Known rows, with every way that one mark hangs from another:
Z_985[Z_365 Z_431[Z_192 Z_438[Z_701]]]: [-20   0  -3 -43  16   1  21 -35  41 -20   1  -5 -23  25   2 -10  -3  -1
 -12  -9  40  -2 -28  35  35   1 -59  10  25 -15  21  30 -16]
Z_431[Z_192 Z_438[Z_160] Z_985[Z_365]]: [-26  48 -26 -37  -7  22  20 -33  61 -17  -1   3  10   0   4  50 -12  -3
 -28 -17  30 -20  -2  25  13  -6 -51  16 -16 -34  16  30 -18]
Z_829[Z_438[Z_160 Z_701]]: [ -3  12  -7 -18   3 -25  11 -28  -3 -10  13  -8 -12   4 -21   0  -6  -8
   0   0  22  -1  -5  -4   5  11  -8 -12  14  45   2  21  21]
Z_954[Z_192]: [-13  -3  11  -4  -1  12 -23   8  10   4  -4   5 -10  -5   8  -5 -17  14
 -10  -7   8 -10   0   5  -5  -9  22  -9 -13  10 -15   3  10]
Z_431[Z_192[Z_526] Z_985[Z_365]]: [ -6  25   6 -18  -3   7  30 -13  39  13   2   7  12   0   9  26  15  31
 -29 -42   6 -13  -1  41  11 -15 -51  29 -16 -36   2  29 -42]
Z_985[Z_365 Z_431[Z_192[Z_248] Z_438]]: [ -2  11  -8 -62  14   5  26 -38  46 -11   2   1  -7  18  23 -19  -8 -15
 -15  -9  25  -4 -24  32  33   0 -81  32  18 -37 -36   8 -20]
Z_431[Z_192[Z_262 Z_468] Z_985]: [ -9  17   3   9 -15   3  -8 -10  18   9 -19  -4 -18 -18   3   1   0  -5
 -16 -25  24  -6 -12  11  24 -15  11  33 -21 -46  22  19 -10]
Z_340[Z_192[Z_284 Z_431 Z_468 Z_979]]: [-11 -38 -27  32 -26 -82 -14 -26 -22  35 -37  -4 -35 -16   2  -6   0 -16
  38  19  10 -40 -13   4  37  -7  38  10 -54 -29  10 -32  22]
Z_192[Z_248 Z_468 Z_979]: [ 26  -4 -28 -13  -6 -24  -6 -16   2  15   2 -18 -27 -13  15  -8   0 -33
  20  33  11 -34  -7 -15  62  -6  13  23 -25 -13 -50  -4   8]
Z_954[Z_192[Z_979]]: [-13  -9   5  -4  -6  12 -46   5  19  16   0   2 -21  -2   9  -3  -4   5
   0  20  12 -31   7 -10  20 -14  28   0 -21   7 -26  -2  10]
Z_340[Z_192[Z_262 Z_284 Z_526]]: [ 27  -1  10  40 -13 -35 -21 -18 -11  22 -18  38 -30 -23 -16  10   8  23
  13 -16  -1 -25  -6  44  -1 -28   7  39 -10  14   8 -35  10]
Z_438[Z_160 Z_701]: [  5  11 -15   5  -6  -8   2 -28  16 -17   3  -3 -21   5 -21   5 -11  -9
   7  11  35 -15   3  -1   8  -9   3 -19   6  41  16  16  16]
Z_192[Z_284 Z_979]: [ -1  -8  -6  18 -15 -32 -25 -15 -11   5  -2  -1  -9  -7 -18   0  -5   5
  16  31   6 -24   1   9  25 -13  23  27   0   6 -30 -15   1]
Z_431[Z_192[Z_262 Z_284 Z_468]]: [ -7   4   3  24 -23 -25 -11 -26 -12   1 -17   8 -22 -22 -14 -13 -13   6
   1 -12  19  -5 -22  13  36  -6  21  39  -5 -21  -6   1   5]
Z_192[Z_248 Z_431]: [ 11  -9 -24   1 -11 -31   6 -15   9   8 -10  -9 -18   6  18 -30   1 -23
   7 -13   2 -14  -6 -11  10 -13 -16   7 -17 -20 -18 -16  -6]
Z_954[Z_192[Z_431[Z_438] Z_468 Z_979]]: [-25 -17 -26  -2 -21 -27 -38  -6  20  18 -11 -11 -37 -25  32   1  -9 -22
  16  15  13 -60  -8 -23  70   3  33  -4 -61 -32   1   6  15]
Z_954[Z_192[Z_431 Z_979]]: [-26 -23  -8  11 -20 -13 -45   0  20  22 -11  -4 -29   2  15 -23  -3  -8
   3   5  15 -40   3 -24  21 -14  26  -8 -41 -12  -9  -6   5]
Z_954[Z_192[Z_248 Z_431 Z_468 Z_526]]: [ 15 -16 -17   4 -21 -44   3 -14  14  30  -8  -3 -30 -28  37 -30  -6   0
  12 -26   5 -50  -8   7  48 -12   6   3 -50 -11 -41   3   5]
Z_192[Z_284]: [ -3  -2   2  15 -11 -30  -1 -11 -14  -4  -6   0   3  -7 -16  -2 -13  15
   7   2   3  -3  -9  23   0  -7  13  20  10  12 -15 -12   1]
Z_431[Z_192[Z_262 Z_284 Z_526] Z_985]: [  2  28  17  29 -29 -18 -15 -21  19   5 -12  22  -9 -25 -15   9   7  36
 -11 -41  18 -17   1  50  13 -40 -10  64   2 -20   2   2 -28]
Z_954[Z_192[Z_262 Z_526]]: [ 11   9  22  20 -11  14 -40   2  16  20   6  29 -31 -21   8  -4   0  25
 -13 -24   5 -30   2  16   5 -23  13  20 -16  20 -17  -1   4]
Z_701[Z_438]: [-10  12  -1  11   3  16  -2   8   3   0  -2  -1 -14  -4   0   0   8   1
  -9  -9  11  -6   7  19   6  -6 -10   5  -1 -27  11  -4  -7]
Z_340[Z_192[Z_248 Z_262 Z_431 Z_526]]: [ 39  -6 -15  27 -13 -38 -11 -22  10  36 -22  28 -51 -12  22 -17  19 -16
  11 -30   3 -32  -4  11   8 -34 -24  30 -40 -10   7 -41   4]
Z_431[Z_192[Z_284] Z_438 Z_985]: [-22  30  -5  -8 -20 -13 -12 -16  26 -26 -20   3   9 -21  -6  30  -9  22
  -4 -22  14  -7  -2  42  21 -23 -14  36   5 -39  22  11 -25]
Z_954[Z_192[Z_284 Z_468 Z_979]]: [-15 -16  -5   8 -20 -35 -34  -8  -9  17  -8  -7 -22 -26  -1  -2 -22  11
  14  27  18 -45 -12   9  48  -9  60  15 -28   6 -48  -1  18]
Z_954[Z_192[Z_526]]: [  3   3  16   2  -6   4 -16   3  16  15   6  19  -6 -20  14   0   0  34
  -4 -21  -2 -24   9  19  11 -11   1  -2 -18  15 -20   8   2]
Z_829[Z_438]: [ -9   4   9 -24   7 -16   7   1 -24   5  12  -5  11  -1   2  -6   5  -2
  -6  -9 -14  11  -9  -3  -1  19 -13   7   4   4 -16   6   3]
Z_431[Z_438[Z_160]]: [ -3  30 -23 -12  -9   8   1 -22  29 -20   4   8  -1 -15  -2  32 -12 -17
   6  12  11 -23   9  -2  18   5 -14  -9  -4  10   4   9  13]
Z_701[Z_438[Z_160]]: [-16  29 -15  11  -5  17   5 -11  15  -7  -2  -1 -12  -6 -11  10  -2 -12
  -8   0  27 -13  18  11   7  -2 -13  -7  -3  -9   6  -1   8]
Z_431[Z_192[Z_284] Z_985[Z_365]]: [-25  15  -2  -6  -7 -15  18 -19  19  -4 -11  -5  15   6 -12  11 -13  26
 -29 -24  21  -6 -17  49  -3 -20 -20  42  -1 -29  -7  13 -32]
Z_340[Z_192[Z_262 Z_431]]: [ -1 -21  -6  34 -11 -22 -26  -8   0  27 -33  19 -43   2   8 -14   8 -24
   2 -17   7 -13  -8  -6 -18 -18   8   5 -38 -17  46 -36  16]

Rows:
[  3  22 -22 -24  12  -3   6  -6  39 -15   8 -19 -18   8   3  37  -7  -2
 -19  -3  24 -30 -20  44  15 -23 -20  22  -7  -2  30  31 -23] => Z_431[Z_438[Z_701] Z_985[Z_365]]
[-10  -1  -1 -42  16  -3  24 -17  24  -2  10  -7  -1  17  12  -8  -7 -13
 -12   5  11 -15 -24  33  11  15 -48  16  14 -14 -11   9  -6] => Z_985[Z_365 Z_431[Z_438]]
[-31 -15 -22   7 -28 -55 -19 -13   0   0 -21 -10 -21 -34  16  -8 -32   5
  15 -10   8 -50 -22  22  44   0  34   0 -42 -18  -4   3  18] => Z_954[Z_192[Z_284 Z_431[Z_438] Z_468]]
[  3  19 -14 -21 -10 -13  13 -18  21  -1 -16 -16  -5 -17  16  -5  -5  -8
  -6 -18  23  -6  -9  15  38 -16 -11  30 -15 -52 -15  19 -16] => Z_431[Z_192[Z_248 Z_468] Z_985]
[-21  20   0 -21   3  14  22  -8  35   1  -8  -7  11  14   6  15   0  13
 -35 -29  18   3 -10  25  -4 -10 -36  25 -11 -41  10  24 -31] => Z_431[Z_192 Z_985[Z_365]]
[-21  -4 -16  14 -16 -54  20 -14   8  13 -16 -21   4  11  -1  -3 -15   2
 -17 -21  11 -30 -23  42 -14 -18  -7  34 -25 -26  -4  -3 -26] => Z_192[Z_284 Z_431[Z_985[Z_365]]]
[ -9  -3  27 -19  -4  -6  20 -29  21   5  -1  18   2   0   1 -30  16  24
   3 -27  16   5   7  27  21   7 -53   7  24 -24  -4  15 -17] => Z_985[Z_431[Z_192[Z_526]]]
[-10 -16 -13  12 -24 -49 -22 -18   7   7 -22  -1 -24  -6   9 -40 -30   3
   2 -17  15 -34 -14  21   8 -30  15  20 -18   2 -49 -24   5] => Z_954[Z_192[Z_248 Z_284 Z_431]]
[  5   2 -33   3 -23 -55  -5 -27  10 -14 -15  -2 -16 -13  11 -10 -18 -16
  20  -9   1 -34 -13  17  35 -22 -15  31  -9 -19 -23 -23  -6] => Z_192[Z_248 Z_284 Z_431[Z_438]]
[ 31 -17 -23  11 -15 -48 -12 -25  16  38 -17  18 -41  -8  24  -8  29 -16
  29   2   4 -48  11   0  39 -29 -26  13 -47 -20 -12 -36   0] => Z_340[Z_192[Z_248 Z_431 Z_526 Z_979]]
[ -5 -20 -20  47 -35 -66 -32 -24 -14  29 -17  -9 -46 -17  -6 -30  -4 -28
  19  17  12 -46 -20 -12  48 -13  49  40 -38 -20 -17 -22  14] => Z_192[Z_262 Z_284 Z_431 Z_468 Z_979]
[-25  14  -9 -10 -10 -34  28 -24   5   3 -17 -16   9  -8  -5  13 -19  15
 -21 -17  19 -13 -28  47  23  -5  -4  42 -20 -41 -13  22 -19] => Z_431[Z_192[Z_284 Z_468] Z_985[Z_365]]
[-32 -10  15 -20   0 -25  32 -37   8  -3 -11  -1   9  25 -13 -35 -13  15
 -17 -12  28   8 -26  46   1   6 -41  33  27 -17 -32   3 -15] => Z_985[Z_365 Z_431[Z_192[Z_284]]]
[-31  22  -9 -50   1  14  35 -48  51 -16   0   9   4  17   2   4 -12 -14
 -18  -4  38  -6  -9  23  23  17 -69   2  16 -19  -5  21  -3] => Z_985[Z_365 Z_431[Z_192 Z_438[Z_160]]]
[ -2  17 -21  -9 -10 -29  24  -7  39  14   0  -4  -2  -7  30  27  12   2
 -11 -33  -8 -48  -8  38  23 -16 -48  23 -40 -38  17  18 -37] => Z_192[Z_431[Z_438 Z_985[Z_365]] Z_526]
[  4  -1  11   2 -10   4 -37   2  23  26  10  15 -20 -19  12   8   9  25
   6   6   5 -45  15   2  38 -16  12   8 -26  13 -35   3   2] => Z_954[Z_192[Z_526 Z_979]]
[  0 -11  -4  34 -30 -66   8 -19 -10  13 -10  10  -3 -16  -3 -15   4  22
  19 -26  -4 -27  -1  27  15 -11  -9  13 -14  -4  -3 -14 -11] => Z_192[Z_284 Z_431 Z_526]
[-12  20  -7  -5  -5   6  11 -12  27  16  -9 -10 -16  -2   8   8  -4  -8
 -36 -23  25 -13 -28  22  21 -13  -8  45 -30 -43   4  24 -21] => Z_431[Z_192[Z_262 Z_468] Z_985[Z_365]]
[-17  12 -30 -15  -5 -19  14  -3  38   5  -7 -18  -2   5  22  19  -4 -14
 -18 -17   6 -36 -17  23   8 -11 -31  18 -38 -42  28  11 -27] => Z_192[Z_431[Z_438 Z_985[Z_365]]]
[-15 -18  -2  29 -24  -5 -65  -2  23  31 -14   6 -51   0  14 -31  -4 -17
  -6   3  20 -43  -6 -28  19 -26  33  15 -42  -6  -8 -18  10] => Z_954[Z_192[Z_262 Z_431 Z_979]]
[ 13  -9 -11  37 -24 -43   3 -14  -2  33  -5   7 -35 -26  13 -17  15 -12
  11 -23  -1 -35 -13  -3  40  -1   9  17 -43 -20   6   1   0] => Z_192[Z_262 Z_431 Z_468 Z_526]
[  0  -8  10  33 -24 -13 -36  -1  20  30  -8  23 -37 -13  18 -24   3  13
  -8 -39   4 -38  -3   3  12 -21   9  10 -37   2  -3  -9   1] => Z_954[Z_192[Z_262 Z_431 Z_526]]
[  1  -3  25   0 -15  -1 -20 -32  32  21   3  26 -31   2  -3 -33  29   3
   4  -9  28 -14   5   7  47 -11 -34  42  13 -21 -17  -1 -13] => Z_985[Z_431[Z_192[Z_262 Z_526 Z_979]]]
[ 13  29  -1  -5 -12  15 -21 -15  36   1 -15   4 -23  -3   5 -13   2  -7
 -23 -32  26  -2  -4  16   9 -42 -19  56   3 -36 -11  -2 -24] => Z_431[Z_192[Z_248 Z_262] Z_985]
[ 28   2  -5 -11  -5 -19   1  -9  13  23   4   1 -22 -34  28 -10  -7  13
   7  -9   5 -42  -6  22  48 -12   7  10 -30   7 -59  10   9] => Z_954[Z_192[Z_248 Z_468 Z_526]]
[ 14   9 -19   5  -7 -18   2 -11  32  24 -11 -12 -29  17  19 -22  -6 -32
 -32 -27  18 -32 -25  18  -6 -39 -25  56 -30 -27 -20 -12 -27] => Z_192[Z_248 Z_262 Z_431[Z_985[Z_365]]]
[-12 -17 -19  14 -17 -35 -25  -5  18  32 -33  -5 -28   3  11   9  19 -16
  11   3  17 -32   9   0   0 -26  10  10 -51 -42  45 -25  -3] => Z_340[Z_192[Z_431[Z_985] Z_979]]
[-16  -2 -24  15 -25 -50  -6 -19   0 -12 -16   2  -8 -14   2   0 -13  -3
  16 -10   3 -29 -11  16  22  -8   0  15 -14 -20  11 -13  -3] => Z_192[Z_284 Z_431[Z_438]]
[ -8 -12  -7  48 -28 -47 -22 -14 -11   9 -23   6 -27  -3 -14 -33  -9  -8
   3 -16  11 -20 -18   5  -5 -20  20  32 -10  -5   2 -27   1] => Z_192[Z_262 Z_284 Z_431]
[ -7  41 -23 -16 -15   7  -1 -17  41 -18   0  -3   5 -18  -3  43 -12 -13
  -4   4  17 -28  12  17   8 -11 -10   6  -9  -7  21  17   0] => Z_431[Z_438[Z_160] Z_985]
[-17  -5 -27  -1  -6 -43  36  -4  11  27 -12 -34  -2   4  20  -1  -5 -18
 -18 -17  10 -31 -27  18  12   1  -1  14 -53 -46   7  19 -17] => Z_192[Z_431[Z_985[Z_365]] Z_468]
[ 30   2   9  25  -2  -5 -19  -9   2  28 -11  39 -34 -21   5  17  22  11
   5 -15  -7 -17   3  20  -3 -21  -9  22 -21   8  21 -23  10] => Z_340[Z_192[Z_262 Z_526]]
[-14  19 -39   8 -24 -29  -3 -30  50 -20 -13 -15 -27  -6  -5  21  -9 -21
   9  -8  37 -42   1  12  19 -22  -6 -10 -22  -1  61  23  -1] => Z_192[Z_431[Z_438[Z_160 Z_701] Z_985]]
[  1 -20 -17  16 -13 -56 -16 -23 -24  24 -24   2 -27 -22  -8  11  -3  -6
  31  35  12 -34  -9  13  34  -5  40  18 -31  -6  -4 -26  26] => Z_340[Z_192[Z_284 Z_468 Z_979]]
[ 20  -9 -25  20 -21 -21 -37 -18  19  23  -8   0 -51   7  13 -37   9 -42
   8   8  16 -38  -7 -29  33 -31   1  40 -27 -17 -33 -32  -3] => Z_192[Z_248 Z_262 Z_431 Z_979]
[ -8  13 -34 -16 -21  -9 -19 -29  50 -10 -11   5 -28 -11  24  -5 -27 -25
   3  -8  27 -49   4  -8  28 -16 -10  -9 -31   1 -23  -3  18] => Z_954[Z_192[Z_248 Z_431[Z_438[Z_160]]]]
[-17  -3  24  -2  -3  10  -8 -22  22   1 -11  14 -21  13  -5 -44   3  -6
 -13 -17  32  15 -10   7   5  -2 -24  26  29 -25   4  -2  -5] => Z_985[Z_431[Z_192[Z_262]]]
[-11  26 -17 -29   7   8   8 -17  51 -22  -2 -10 -16   8   6  34  -3  11
 -25 -21  31 -17 -18  39  28 -24 -39  20  -7 -28  44  40 -32] => Z_431[Z_192 Z_438[Z_701] Z_985[Z_365]]
[ 39  -1 -16   7  -1  -3 -46 -16  12  27 -14  19 -55  -2   7  -3  13 -32
  12  24  16 -30  -4  -9  17 -35   7  42 -21   0 -21 -45  14] => Z_340[Z_192[Z_248 Z_262 Z_979]]
[ -7  10 -20 -36  10 -10  27 -45  45 -20  12  -8 -22  21 -11  -1 -19 -23
  -5  17  47 -26 -20  32  19   5 -44  -4  23  31   6  25   8] => Z_985[Z_365 Z_431[Z_438[Z_160 Z_701]]]
